Each row was made from one walk, in order. Every step used is in the known rows, and no mark comes twice. Write each row's walk.
Known rows:
bikis zefa sufezu vomo: [-1.173  0.647  0.137 -0.150  0.186  2.341  0.526 -0.810  0.701  0.613
  1.322 -0.280 -0.021  0.117 -2.093  0.151 -0.441  2.868  0.595  0.062
  0.682 -1.439 -1.069]
zulur vomo sufezu: [ 0.595  0.738 -1.851  0.883 -0.025  0.405  0.190 -0.916  0.587 -0.331
 -0.991  0.649 -0.232  1.181 -0.377  0.318 -0.217 -2.284 -0.891 -0.098
  1.385 -0.536 -2.164]
sufezu zefa kidek: [-1.350 -0.402  2.343 -0.071  0.241  0.883  0.206  0.749 -0.169 -0.434
  0.553  0.952 -0.341  1.652 -0.133  0.073  0.495  2.134  2.182  0.282
 -0.774 -0.855 -0.556]
zener vomo bikis: [-0.567  0.656 -1.836  0.388 -0.188  0.929 -1.391  0.254  0.383  0.692
 -0.817  0.926  0.173 -0.812  0.164  0.046 -0.959  3.576 -0.816  0.128
  0.961  0.268 -0.806]
bikis zefa: [ 0.416 -0.714 -0.065 -0.204  0.304  1.177  0.411  0.682  0.343  0.090
  1.417 -0.436 -0.139 -0.410 -1.006 -0.038  0.484  0.784 -0.760 -0.052
  0.746 -0.273  0.095]
zener vomo zulur zefa sufezu: [-2.279 -0.791 -0.552  1.484  0.254  0.697  0.543 -3.730  0.760  1.061
 -1.014 -0.033 -0.247  0.772 -0.363  0.596  0.313  7.167  0.248 -0.650
 -0.618 -0.561  0.454]
kidek zefa zulur: [-1.072  0.536  1.175  0.480  0.542  0.050  0.219  0.316 -0.495  0.396
  0.233  0.161 -0.458  1.570  1.050 -0.061  1.039  2.410  1.658 -0.040
 -0.427 -0.028 -0.908]
zener vomo bikis zefa kidek: [-0.977 -0.597 -1.509  0.370  0.221  2.617 -0.531  0.388  0.187  0.345
  0.672  0.802 -0.267 -0.606 -0.694 -0.217 -0.526  5.806 -0.146  0.170
  1.928 -0.517 -1.293]
kidek zefa zulur vomo: [-0.546  1.231  0.931  0.986  0.803  0.837  0.177  0.914  0.164  0.332
 -0.404  0.617 -0.361  2.849  0.366  0.151  1.183 -0.935  1.708  0.084
  0.012 -0.474 -1.997]
bikis zefa kidek: [-0.376 -1.209  0.412 -0.069  0.402  1.638  0.858  0.274 -0.221 -0.430
  1.573 -0.121 -0.433  0.262 -0.856 -0.270  0.360  2.250  0.770  0.044
  0.989 -0.714 -0.661]
zulur zefa sufezu vomo: [-1.586  1.431 -0.284  0.613  0.353  1.045  0.680 -1.413  0.842  0.264
 -0.505 -0.203  0.026  1.444 -0.507  0.434  0.077  3.581  1.153 -0.006
 -1.179 -0.936 -1.786]
zener vomo kidek zefa: [-0.611  1.065  0.734 -0.709  0.253  0.961 -0.272  0.177  0.661  0.732
 -0.039  1.282 -0.256  2.127  0.738  0.358  0.389  1.419  0.574 -0.383
  0.418  0.170  1.008]
bikis zefa zulur vomo: [-0.579 -1.431 -0.428  1.337  0.602  1.511  0.533  0.315  0.259  0.556
  1.146  0.468 -0.248  1.172 -1.556 -0.211  1.150 -1.130  0.658  0.107
  0.783 -1.020 -0.985]
sufezu vomo zener: [-1.066  1.053 -0.460 -0.671  0.329  1.940 -0.333  0.718  0.387  0.061
 -0.752  0.145 -0.015 -1.139 -0.706  0.021 -1.400  2.971  0.032 -0.020
 -0.287 -0.455 -0.955]
zefa sufezu: [-1.064  0.557 -0.390  0.662 -0.181 -0.430  0.437 -2.415 -0.114  0.738
  0.042 -0.117 -0.137  0.843 -0.417  0.201 -0.046  2.008  1.029 -0.111
  0.307 -0.391  0.079]
kidek zefa sufezu vomo: [-1.161  3.233  1.420 -0.533  0.377  1.532  0.192 -0.267  0.629  0.552
 -0.325 -0.172 -0.167  1.885 -0.216  0.537 -0.321  2.688  1.576  0.022
 -0.196 -0.857 -2.069]
zulur vomo kidek zefa sufezu: [-0.935  2.308  0.545  0.235  0.535 -0.318  0.803 -0.914  0.548  1.052
 -0.466  0.600 -0.681  4.337 -0.226  0.559  0.909 -1.272  2.039 -0.283
  0.626 -0.871 -1.236]
zener vomo bikis zefa: [-0.171 -0.109 -1.840  0.210  0.110  2.245 -0.906  0.868  0.726  0.839
  0.533  0.457  0.024 -1.121 -0.907 -0.003 -0.552  4.542 -1.655  0.048
  1.848  0.028 -0.562]
zefa zulur vomo: [-0.970 -0.733 -0.499  1.561  0.299  0.342  0.099 -0.198 -0.079  0.413
 -0.288  0.886 -0.066  1.476 -0.509 -0.160  0.601 -1.687  1.403  0.167
  0.001 -0.783 -1.204]
sufezu vomo kidek zefa: [-1.146  2.151  1.945 -1.429  0.419  0.798  0.050  1.530  0.302  0.051
 -0.155  0.571 -0.340  1.886  0.404  0.164 -0.037 -0.163  1.347 -0.022
 -0.313 -0.790 -1.480]
zener vomo sufezu: [-0.205  0.063 -1.948  0.506 -0.390  1.310 -0.419 -2.012  0.627  0.175
 -0.557  1.184 -0.002 -0.039  0.101  0.361 -0.753  2.741 -1.298 -0.299
  1.401  0.213  0.160]
zefa kidek: [-0.800 -0.654  0.378  0.116  0.075  0.400  0.417 -0.414 -0.612 -0.514
  0.155  0.279 -0.297  0.370  0.144 -0.215 -0.055  1.595  1.612  0.101
  0.171 -0.518 -0.678]
sufezu zefa zulur vomo kidek: [-2.397 -1.262  1.436  1.084  0.391 -0.345  0.141  0.422 -0.012  0.746
  0.491  2.134 -0.455  3.354 -0.596 -0.054  1.395 -1.649  2.775  0.159
 -0.837 -1.263 -0.392]
zulur vomo bikis zefa: [ 0.655  0.864 -1.588  0.589  0.494  1.430 -0.283  2.031  0.659  0.326
  0.109 -0.073 -0.226  0.100 -1.286 -0.024  0.225 -0.416 -1.140  0.283
  1.753 -0.715 -2.889]
zulur zefa sufezu: [-1.006  0.572 -0.966  1.221  0.378 -0.269  0.897 -2.212  0.435  0.432
 -0.265 -0.490 -0.238  1.762  0.137  0.453  0.797  3.560  0.639 -0.221
 -0.788 -0.195 -0.463]

Which walk is each row?
[-0.474  1.137 -0.770  1.364  0.459  0.494  0.354 -0.608 -0.033  0.029
 -0.751  0.819 -0.680  2.800  0.676  0.279  0.752 -0.022  0.653 -0.121
  1.196 -0.519 -2.976] : kidek zefa zulur vomo sufezu
[-1.676  1.509  0.271 -0.126  0.100  0.538  0.124 -2.030  0.532  1.542
 -0.042  1.206 -0.423  2.864  0.310  0.545  0.248  3.676  1.605 -0.518
  0.611 -0.147  1.034] : zener vomo kidek zefa sufezu
[-1.073 -0.859 -0.524 -0.186 -0.205  0.385 -0.252 -0.961  0.397  0.686
  0.100  1.639 -0.003  0.563 -0.089  0.052 -0.170  0.842  0.353 -0.296
  0.390 -0.048  1.855] : zener vomo kidek
[-2.244 -0.295  0.554  0.321  0.258  0.412 -0.139 -0.569 -0.111  1.148
  0.309  1.767 -0.457  2.338  1.008 -0.013  0.788  3.153  2.053 -0.302
 -0.015 -0.034  1.056] : zener vomo kidek zefa zulur
[-2.029 -1.145  0.361  1.209 -0.126 -0.267  0.063 -1.062 -0.578  0.232
  0.336  1.271 -0.497  1.326  0.371  0.051  0.506  3.601  1.072  0.037
 -0.181 -0.494 -1.091] : vomo sufezu zefa zulur
[-2.219 -1.345 -0.170  1.310 -0.157  1.351 -0.514 -1.711  0.266  0.647
  0.247  2.239 -0.178  1.359  0.078  0.265  0.243  5.120  0.588 -0.126
  0.108 -0.364  0.261] : zener vomo sufezu zefa zulur
[-1.499 -0.476  0.559  0.387 -0.105  2.112 -0.187 -1.212  0.419 -0.247
 -0.074  2.117 -0.330  1.744 -0.052  0.402 -0.319  5.008  0.864 -0.036
  0.587 -0.600 -0.353] : zener vomo sufezu zefa kidek
[-1.568  3.422  0.353 -0.532  0.609  2.102  0.163 -0.427  0.511  0.810
 -0.892 -0.200 -0.435  1.146 -0.383  0.579 -1.120  5.864  1.283 -0.252
 -0.131 -0.587 -1.736] : kidek zefa sufezu vomo zener
[-0.947  1.318 -0.465  1.062  1.204  1.457  0.093  0.717  0.102  0.657
 -1.040  0.455 -0.627  2.067  0.211  0.184  0.429  1.966  1.231 -0.186
  0.069 -0.197 -1.693] : kidek zefa zulur vomo zener
[-0.751 -0.488  0.189  0.722  0.605  0.436  1.014 -0.309 -0.074 -0.791
 -0.272 -0.049 -0.384  1.461  0.690  0.001  0.791  2.989  1.292  0.035
 -0.781 -0.323 -1.239] : zulur zefa kidek
[-1.659 -0.345  1.166  0.020  0.493  0.943  0.474 -0.119  0.542 -0.416
 -1.162 -0.650 -0.160 -0.278 -0.232  0.163  0.190  3.529  0.074 -0.152
 -1.591 -1.143 -2.197] : sufezu vomo zulur zefa
[-0.916 -1.423 -1.576  1.352  0.947  2.156  0.396  0.221  0.167  0.831
  0.663  0.381 -0.492  0.346 -1.634 -0.181  0.292  1.997  0.231 -0.182
  0.852 -0.693 -0.816] : bikis zefa zulur vomo zener
[-0.878  1.964 -0.504  1.261  0.647  0.170 -0.604  1.700 -0.190  0.611
 -1.096  0.530 -0.537  1.999  0.765 -0.026  0.705  1.176  1.101  0.283
  0.660 -0.426 -3.914] : kidek zefa zulur vomo bikis
[-2.082 -1.211  1.643  0.827  0.206  0.055 -0.109  0.309 -0.399  0.396
  0.761  1.108 -0.203  1.396 -0.045 -0.035  0.939  2.238  1.999  0.199
 -1.305 -0.504  0.074] : sufezu zefa zulur
[-1.514 -1.235 -1.586  1.088  0.224  0.179 -0.226  0.527 -0.876  0.727
  1.039  0.010 -0.498 -0.979 -0.315 -0.573  0.306  4.496  0.005  0.210
  1.055 -0.479 -1.933] : vomo bikis zefa zulur
[-1.207 -1.554  0.495  0.252 -0.121  1.121 -0.396 -1.496  0.296  0.681
 -0.724  0.466 -0.001 -0.933 -0.462  0.159 -0.349  3.771 -0.407 -0.390
  0.165 -0.418  0.909] : zener vomo zulur
[-0.697 -0.471 -0.940  0.239  0.297  1.047  0.153  1.042 -0.657 -0.138
  0.857 -0.153 -0.618 -0.674 -0.383 -0.416 -0.117  4.416  0.345  0.282
  1.525 -0.697 -2.503] : vomo bikis zefa kidek
[ 0.111  1.822  0.912 -0.369  0.599  0.154  0.330  1.260  0.628  0.221
 -0.498  0.781 -0.528  3.419  0.269  0.342  1.013 -3.353  1.002 -0.172
  0.396 -0.504 -1.306] : zulur vomo kidek zefa
[-1.024  1.673 -0.784 -0.328 -0.118  0.685 -1.059  1.631  0.059  0.042
 -0.838  0.231  0.125 -1.113 -0.149 -0.236 -1.264  1.848 -0.092  0.464
  0.236 -0.657 -3.225] : sufezu vomo bikis
[-2.343  1.979  2.369 -0.425  0.274  1.140  0.430 -1.468  0.138  0.760
 -0.796 -0.682 -0.528  1.103 -0.406  0.482 -0.293  5.034  1.668 -0.279
 -0.306 -1.460 -2.361] : kidek zefa sufezu vomo zulur
[-2.640  0.712 -0.033 -0.193 -0.315 -0.213  0.382 -1.874 -0.046  0.791
  0.137  0.820 -0.234  1.242 -0.936  0.064 -0.682  1.330  2.270 -0.049
 -0.129 -1.400 -0.491] : zefa sufezu vomo kidek
[-2.719  0.016  0.977  0.182 -0.173  0.566  0.315 -2.450 -0.088  0.667
 -0.636 -0.421 -0.254 -0.424 -1.284  0.167 -0.978  4.120  1.269 -0.178
 -0.278 -1.713 -1.472] : zefa sufezu vomo zulur
[-2.551 -0.813  1.481  0.168  0.620  1.432  0.809 -0.432 -0.033 -0.882
 -1.067 -0.313 -0.468  0.084 -0.090 -0.059  0.043  4.954  1.710 -0.031
 -1.485 -1.609 -2.928] : sufezu vomo zulur zefa kidek
[-0.976 -1.124  0.475  0.631  0.535 -0.410  0.724 -0.940  0.080 -0.133
 -0.837 -0.934 -0.439  0.026  0.484  0.159  0.891  3.717 -0.407 -0.401
 -1.183 -0.437 -0.873] : vomo zulur zefa
[-0.435  0.219  0.642  0.120 -0.107  0.216  0.030 -0.311  0.248 -0.200
 -0.056  0.805 -0.351  1.173  0.109  0.417  0.119  2.005 -0.370 -0.039
  0.101 -0.292 -0.896] : vomo sufezu zefa
[-2.038  1.614 -1.359  0.560  0.672  1.600  0.573 -1.617  0.780  0.567
 -1.058 -0.257 -0.250  0.648 -0.551  0.469 -0.732  6.531  0.735 -0.259
 -1.079 -0.655 -1.375] : zulur zefa sufezu vomo zener
[-1.733 -0.482  1.526 -0.571 -0.026  0.986 -0.076 -0.312  0.015 -0.048
 -0.784 -0.261 -0.063 -1.196 -0.815 -0.069 -0.782  2.082  0.429 -0.054
 -0.521 -1.330 -1.649] : sufezu vomo zulur
[-2.567  0.823 -0.272  0.319  0.237 -0.206  0.955 -1.802  0.484  0.554
 -0.173  0.389 -0.308  2.058 -0.317  0.262  0.198  2.790  1.940 -0.156
 -1.128 -1.164 -1.135] : zulur zefa sufezu vomo kidek
[-0.159  0.182 -1.115  0.748  0.571  1.903  0.108  1.537  0.162 -0.136
  0.236  0.268 -0.528  0.683 -1.159 -0.242  0.174  1.093  0.361  0.391
  1.962 -1.259 -3.607] : zulur vomo bikis zefa kidek
[-2.113 -0.043  0.015 -0.526  0.017  1.006  0.862 -1.231  0.309  0.918
  1.510  0.357 -0.340  0.924 -1.886  0.010 -0.219  2.105  1.435 -0.111
  0.683 -1.665 -0.425] : bikis zefa sufezu vomo kidek
